Each row comes from the steps of one walk. Every step used is in the known rows, and no mark comes twice. Write the walk behind each row, first mark first.
Known rows
boze damig dufum sanu rutup: [-28  43  38 -38  49  13  -1  11  14  37  11 -26 -19   4 -12  14 -13   7
  53  -9]
burefu lunag: [ 16  18  12 -31   9 -30  16  16   1  16  17  -3   8  15  -7   2  32   4
  39 -12]
rutup sanu dufum boze: [ -3  13   9 -28   3 -10  11  51  10   4 -24 -13 -17 -54  17 -19  -5  14
  54  -9]
boze mupiz rutup sanu dufum damig: [  0  14  33 -52   1  15  33  57  18   0   0  -1   2 -11  18 -43 -18  19
  66 -22]
mupiz rutup sanu dufum damig boze burefu lunag: [ -7  33  12 -64   5   8  14  88  11   5  12 -11  10 -31   8  -8  25  27
  60 -24]
dufum damig: [-14  18  24 -33  11 -16   4  30  22  38 -12 -17  19   9   8 -17  49   5
  51 -18]
dufum sanu rutup mupiz boze burefu: [ -1  37  46 -22   8  -7  -3  42  28  28  54 -27 -25  -7  27   3  21   5
  57  19]
damig boze: [-20  14   4 -22  -1  -5  -6  27   9  24   8  -2  12 -11  -2   5  32   2
  40  13]
mupiz boze damig dufum sanu rutup: [-41  36  41 -31  39   7   0  19  20  35  11 -20 -15  -5   6  16 -10   6
  56  13]
rutup mupiz boze burefu lunag: [ 22  21  21 -29  -5 -24   7  33  20  30  39 -14   0   6  10   6  48   8
  38  21]
burefu boze damig: [ -6  15  25 -43  12 -22  -5  -6 -10  46  -3 -31   7   3   7  16  51   1
  38 -26]
sanu rutup: [-11  14  35 -21  17 -13   6  22   4  12  26   3   2   8   4  -1  22   5
  44   2]
dufum sanu rutup mupiz: [ -7  40  35 -27  22  -6   7  20  27  18  41 -33 -37  -7  11   1  11   2
  48   7]
mupiz boze burefu: [  9   6  26 -19  -9 -21  -2  39   6  37  21   1  24   5  17  -9  35   2
  53  14]
sanu dufum damig: [-25   8  18 -46   7 -12  10  40  16  26 -21 -12   3 -17   4 -27  15  14
  53 -11]
sanu dufum: [-10  -1  10 -38  -1 -17  12  26   0  14  -1  -1  -2 -22   0 -22  -8   8
  46  10]
damig dufum sanu rutup: [-21  43  32 -35  45   6   5  24  11  12  15  -4 -17   9   1   7 -23   6
  59   8]
sanu dufum damig boze mupiz: [-34  12  24 -44   2  26   3  52  19  23 -15  10   6  -9 -10 -16   0  21
  50  -7]
boze damig dufum: [-22  17  18 -39  27   5   1  -2  12  48 -11 -17   8   6 -17   2   9   7
  40   6]
boze mupiz rutup: [ 27  12  23 -24  -1  -3  19  19  -3  12  33  14  22  37   1 -30  -7   8
  44  -9]
burefu boze damig dufum sanu rutup mupiz: [-32  55  40 -57  51  11  -6  -3  16  35  14 -48 -41   2   9  37   9   9
  45   2]
rutup sanu dufum: [-10   1  15 -43  -4 -10  24  38  12   3  -2  -9 -19 -50  18 -21  -9   5
  60   6]

Which walk is each row?
[-27  34  44 -21  16  -5   1  13  36  39  38 -48 -36 -21  16  10  25   3
  44  12] => dufum sanu rutup mupiz boze damig
[ 26  18  26 -39   4 -13  14  14 -19   5  25   8  22  41  17  -9  10   7
  46 -19] => burefu boze mupiz rutup
[-24  17  14 -45   1  22   9  58  10   8   3  10  19   2  -4 -28  -7  25
  50  -7] => sanu dufum damig boze mupiz rutup
[-29  50  37 -41  45  19  -1   3  34  41  21 -44 -39  -2  -9  14  -7  10
  44  11] => boze damig dufum sanu rutup mupiz
[ 11  12  26 -26   2  10  17  48  11   2 -16   4 -17 -33   8 -25 -27  19
  55 -15] => rutup sanu dufum boze mupiz
[ -4  18  45 -20   1  -8  -2  39  23  25  49  -9  -6  -1  21   3  39  10
  44  35] => sanu rutup mupiz boze burefu
[ 12  16  13 -31  -2 -18  23  34   8   2  24 -14   7 -14  27 -22  14   1
  57  -4] => mupiz rutup sanu
[-33  15  30 -49   0  34  15  63  30  11 -16   2  -9 -36   8 -15  -3  18
  63  -8] => rutup sanu dufum damig boze mupiz
[  4  20  18 -29  -6  21  17  44  10  -2  29   8   8  -6  13 -11  -1   8
  53   1] => damig boze mupiz rutup sanu
[  6  17   0 -30   1 -14  16  58   1  -9  -6 -12  -6 -46  24 -31 -14  19
  53 -10] => mupiz rutup sanu dufum boze
[ 22  14  10 -23   3  -2  11  43  -8   1   4  14  11   6  -5 -39 -34  26
  41 -14] => sanu dufum boze mupiz rutup
[-32  11  21 -30  17  -4   2   8  18  46 -10 -11  12  -2   1   4  11   5
  43  29] => mupiz boze damig dufum
[ -1   6   6 -45  -6 -12  30  44   2 -10  15  -9  -6 -41  23 -32 -18   9
  57   5] => mupiz rutup sanu dufum
[ -4  20  35 -67   6   4  28  52   1  -6  -7  -6   2  -7  38 -22  -2  18
  67 -32] => burefu boze mupiz rutup sanu dufum damig
[ 38  31   6 -43   7 -16  16  72  -9  -4  14  -8   1 -26   7 -17  -2  27
  52 -31] => mupiz rutup sanu dufum boze burefu lunag
[-12  30  28 -36   1  26  15  58  27  10  10  -3  17   0  18 -15  23  14
  60 -20] => dufum damig boze mupiz rutup sanu
[-29  13  43 -19   8  -8   2  10  32  36  34 -32 -18 -15  12  10  43   8
  32  28] => sanu rutup mupiz boze damig
[-22  13  37 -14   3 -16   8  24  28  12  38 -11 -15  -9  27   2  32   6
  38  44] => sanu rutup mupiz boze
[ 15   4  22 -43  -7   9  37  42   4 -13  22   9  -8 -16  15 -37 -41  13
  60  -3] => boze mupiz rutup sanu dufum
[  5  17  12 -23  -4  12   6  32   0   9  33  17  25  22  -5 -12   2  11
  40   4] => damig boze mupiz rutup
[-15  37  18 -42  34   6   0   1  18  52  -6 -33 -10   1 -13   2 -11   1
  52 -10] => boze damig dufum sanu
[-10  20  34 -23  14  -9   8  15  23  15  37 -17 -20   1   8   0  30   7
  37  23] => sanu rutup mupiz
[-21  23  20 -55  32  -6  -5  -7  -7  42 -18 -21   8  11  -1  22  23   6
  42  -3] => burefu boze damig dufum
[-21  49  31 -38  41  11   6  18  30  16  26 -23 -38   3   5   8 -17   7
  51  29] => damig dufum sanu rutup mupiz
[-34  16  20 -32  13   3   2   2  36  49   0 -29  -8  -8   4   4  17   8
  34  48] => rutup mupiz boze damig dufum
[-29  37  20 -35  20   4   1   6  41  52   5 -47 -26 -15   9   6  -1   2
  48  33] => rutup mupiz boze damig dufum sanu
[  9  28  21 -18  28  16   0  24   9  24 -21  18  11  31 -14 -10 -20  18
  44   1] => damig dufum boze mupiz
[-36  24  13 -30   7   1  -9  42  24  35 -13 -14  20  -6   4   0  55   8
  46  -6] => dufum damig boze
[-16  15  17 -53   2  -7  28  59  18   2  -6 -19   1 -35  29 -38   4  15
  66 -14] => mupiz rutup sanu dufum damig
